Each row comes from the steps of one walk. Every step used is in the known rows, and no mark comes twice. Write the walk behind each row, first mark first.
In the rows, 128 means zero.
Known rows:
vore/dedup/roru/takasis/lotem: [161 140 114 138 124 137 107 142 183 130 111 134 124 141 142 117 132 143
 123 126 126 142 165 146 142 139 143 119 133]
kila/sufefot/takasis/roru: [115 133 134 121 126 145 137 115  63 139 118 140 123 130 140 125 123 138
 141 129 135 125 114 120 127 147 101 114 111]
vafi/sukot/takasis/sufefot: [130 124 141 113 118 111 148 125  79 120 104 130 124 126 118 112 128  76
 138 123 146 104 105 126 115 133 151 114 116]
lotem/takasis: [114 122 129 133 123 110 122 120 182 115 121 126 138 121 131 126 123 131
 133 129 119 103 132 131 119 129 136 128 116]
takasis/roru/dedup/vore: [132 126 127 126 138 141 130 125 176 114 113 128 126 133 114 118 120 146
 137 129 140 143 174 130 133 132 156 133 139]
mosur/takasis: [139 125 126 128 130 104 125 129 148 134 126 132 140 134 126 108 118 104
 139 124 126 118 132 134 127 124 105 128 135]
lotem/takasis/roru: [117 124 132 134 129 110 128 117 183 109 112 127 137 121 116 129 120 134
 142 123 135 110 148 135 122 129 158 129 116]
dedup/sufefot/takasis/sukot/vafi: [ 91 152 140 116 124 106 144 117  43 125 114 137 131 122 115 108 123 124
 138 122 140 109 103 148 116 134  89 132 127]
dedup/roru/takasis: [135 142 122 136 123 123 109 139 115 122  98 134 126 139 152 123 140 126
 121 128 128 131 147 139 133 134 123 120 116]
dedup/sufefot/vafi/sukot/takasis: [ 82 143 131 113 124 110 145 121  25 126 121 134 122 124 124 111 123  99
 145 121 125 114 107 137 112 149  97 128 107]
dedup/roru: [121 142 122 143 123 132 120 135 135 115 111 131 135 137 141 132 135 118
 125 128 119 135 140 138 132 137 117 126 122]
vafi/sufefot/takasis/mosur: [131 112 140 113 132 139 144 119  76 158 118 130 136 131 148 118 130  93
 140 124 154 111 113 127 126 139 107 123 105]
vore/dedup: [148 125 118 138 125 128 116 137 182 133 131 130 124 132 123 121 124 149
 125 129 117 145 144 132 137 142 140 123 138]
sufefot/vafi/sukot: [101 131 135 120 129 120 138 120  28 133 121 129 113 129 134 113 129  95
 147 120 112 117 105 119 112 133 123 123  96]
sufefot/takasis: [135 132 143 118 134 131 133 115  95 122 112 134 133 130 149 108 132 120
 126 130 116 111 116 138 134 130 106 123 126]
kila/sufefot/vafi/sukot/takasis: [ 91 132 130 117 119 128 138 120   4 146 126 138 112 131 141 121 124 108
 149 127 122 119  92 107 112 150  95 112  88]
roru/dedup: [121 123 131 119 132 127 115 129 171 130 131 130 124 130 128 115 119 137
 125 138 131 129 147 120 125 124 141 130 132]
mosur/takasis/sukot/vafi/sufefot: [121 133 133 121 123  79 134 125  86 149 115 134 136 134 103 101 117  90
 153 115 148 110 112 133 113 111 105 129 123]
sufefot/vafi/sukot/takasis/roru: [106 135 141 110 131 107 144 116  17 124 109 132 117 132 130 107 128  82
 151 119 120 111 111 127 117 135 129 121  93]
mosur/takasis/sukot: [135 135 129 133 127  92 128 129 112 134 119 133 141 136 105 107 116 105
 145 119 146 110 129 139 119 113 107 129 140]
lotem/takasis/mosur: [121 116 136 132 130  94 118 114 164 125 126 125 147 119 134 134 118 123
 140 126 147  94 139 138 121 130 132 133 109]
vore/dedup/roru/takasis/sufefot: [145 136 114 147 117 132 105 146 168 131 112 136 121 140 132 117 133 143
 120 127 129 148 158 142 136 142 141 118 134]
vafi/sufefot/takasis: [127 116 136 114 127 149 145 122  87 151 115 130 130 132 147 112 134  96
 135 126 132 118 108 121 125 139 111 119 110]
lotem/takasis/sukot/vafi/sufefot: [ 96 129 137 127 117  84 131 115 116 131 112 129 133 121 108 119 121 117
 147 120 141  96 109 129 105 115 136 129 105]
roru/takasis: [147 127 129 118 127 116 114 133  93 139 108 132 114 131 145 116 136 137
 121 129 142 122 139 131 129 125 136 119 119]
kila/sufefot: [108 128 122 128 118 144 129 127  85 147 136 136 119 128 134 136 122 142
 136 131 133 134 110 110 121 145 101 117 113]

Write each row's walk:
[103 133 140 111 128 104 141 118  13 128 114 131 117 132 136 105 130  79
 146 121 112 108 102 125 115 135 119 121  94]
sufefot/vafi/sukot/takasis
[119 133 136 114 118 113 138 123  89 121 119 137 131 134 118 110 131  89
 126 126 153 114 125 146 124 124 132 124 132]
sukot/takasis/sufefot
[155 132 117 143 125 118 102 143 162 134 112 133 127 139 142 121 130 144
 124 128 131 142 161 144 141 146 134 120 126]
vore/dedup/roru/takasis/mosur
[ 88 126 133 134 116 115 129 117 119 119 121 130 126 122 118 119 125 107
 142 118 138 100 122 130 102 124 144 126 109]
lotem/takasis/sufefot/vafi/sukot
[106 131 137 111 132 113 141 117  41 120 109 131 117 135 133  98 127  90
 148 123 111 115 123 125 117 138 126 124 100]
sufefot/vafi/sukot/takasis/roru/dedup/vore
[145 118 146 108 129  94 143 121  75 125 105 127 133 124 132 118 125  75
 143 125 149  96 109 129 123 138 140 116 105]
vafi/sukot/takasis/mosur
[134 133 147 113 141 131 134 113 116 115 103 135 131 131 134 105 125 127
 133 130 134 117 143 137 136 129 133 125 129]
sufefot/takasis/roru/dedup
[127 134 115 137 122 127 122 137 167 133 134 132 126 127 115 119 120 153
 128 128 122 145 141 139 132 153 123 127 141]
vore/dedup/sufefot
[124 123 137 117 125 142 147 122  64 149 110 131 130 134 132 112 132  97
 139 122 148 113 105 125 119 132 113 120 114]
vafi/sufefot/takasis/sukot
[116 144 125 135 117 129 116 138  69 125  96 136 117 138 143 118 142 106
 127 121 142 127 139 137 120 131 129 118 109]
dedup/roru/takasis/sufefot/vafi/sukot
[ 97 135 138 130 119  79 126 115 122 121 113 129 134 120 107 120 121 125
 144 121 137  95 113 134 108 112 136 131 111]
lotem/takasis/sukot/vafi
[147 150 122 128 126 142 115 135 130 124  98 134 128 140 156 123 140 119
 125 123 143 124 158 149 135 124 131 121 121]
dedup/roru/takasis/lotem
[143 134 113 149 122 130 110 142 188 124 119 132 130 139 131 123 129 142
 123 129 110 151 152 139 140 148 133 122 133]
vore/dedup/roru
[139 136 117 143 118 129 109 143 132 132 107 136 115 139 133 113 133 130
 128 123 123 143 149 137 129 144 142 116 121]
vore/dedup/roru/takasis/sufefot/vafi/sukot
[ 84 128 132 136 116 121 125 116 127 121 127 131 129 124 118 120 125 115
 138 119 138 105 129 135 106 122 138 131 113]
lotem/takasis/sufefot/vafi
[126 141 121 120 124 126 133 129 119 132 126 135 122 132 122 106 121 122
 140 121 124 129 136 146 128 149 126 124 126]
vore/dedup/sufefot/vafi/sukot/takasis/lotem
[109 131 142 110 131  97 139 115   5 133 117 131 122 130 137 108 127  76
 150 120 127 104 106 128 116 135 116 123  90]
sufefot/vafi/sukot/takasis/mosur
[ 89 134 133 129 117 140 139 124  38 134 128 134 112 129 110 118 131  94
 140 114 157 122 116 127 103 121 140 126 119]
takasis/sufefot/vafi/sukot
[103 138 137 112 119 110 138 120  44 124 122 139 126 137 121 104 132  81
 132 123 146 113 121 146 121 123 122 126 121]
sukot/takasis/sufefot/vafi
[ 81 145 133 113 126 109 149 120  25 122 116 134 122 123 117 112 122 101
 148 118 133 116 115 139 113 148 109 128 107]
dedup/sufefot/vafi/sukot/takasis/roru
[ 94 127 136 125 129 105 129 115 159 110 110 129 130 119 116 118 114 126
 149 124 134 105 146 130 112 136 156 128 107]
lotem/takasis/roru/dedup/sufefot/vafi/sukot
[111 132 133 139 120  99 125 119 145 114 115 127 138 123 109 125 121 131
 139 124 140  96 127 136 111 118 139 129 121]
lotem/takasis/sukot
[101 124 130 138 114 122 125 120 170 117 124 130 133 121 116 126 125 122
 133 123 145 105 134 135 110 122 148 129 125]
lotem/takasis/sufefot
[130 117 137 113 131 149 150 120  89 146 108 131 130 132 137 115 132 100
 141 122 145 122 120 124 127 140 126 120 110]
vafi/sufefot/takasis/roru
[128 141 124 135 123 123 126 132 132 127 123 136 129 130 116 109 120 149
 130 127 126 133 133 147 130 148 114 125 143]
vore/dedup/sufefot/takasis/sukot
[119 145 151 114 129  99 138 111  36 126 103 137 129 130 125 102 129 115
 137 123 132 102  99 141 122 114 106 126 122]
sufefot/takasis/sukot/vafi
[117 138 123 126 125 113 132 130 109 127 120 135 121 130 114 108 119 128
 141 122 120 137 137 141 128 156 129 123 124]
vore/dedup/sufefot/vafi/sukot/takasis/roru
[137 135 145 118 139 132 140 112  94 115 101 134 133 130 135 112 128 123
 134 125 131 117 134 143 137 131 126 124 127]
sufefot/takasis/roru
[137 126 129 122 137 103 125 126 174 129 116 134 137 135 112 106 111 112
 146 123 144 124 160 133 129 124 132 130 137]
mosur/takasis/roru/dedup
[129 129 128 121 135 103 129 127 164 127 117 134 139 132 109 105 109 114
 147 122 146 125 159 137 126 129 125 131 138]
mosur/takasis/roru/dedup/sufefot
[135 133 138 109 131 100 141 119 101 113 106 135 135 133 119 114 126 100
 135 126 142 118 141 147 137 131 142 124 123]
sukot/takasis/roru
[123 151 128 132 119 101 113 136  72 126  91 136 122 138 135 120 138 121
 128 123 141 125 134 142 125 122 121 121 112]
dedup/roru/takasis/sukot/vafi
[131 142 146 124 131 121 137 115  56 120 105 135 134 133 128 107 129 120
 132 126 135 102 112 143 125 119 108 124 132]
sufefot/takasis/sukot
[143 126 150 117 140 116 130 111  76 130 115 132 143 128 152 116 126 113
 133 128 145 101 124 145 135 131 101 128 120]
sufefot/takasis/mosur
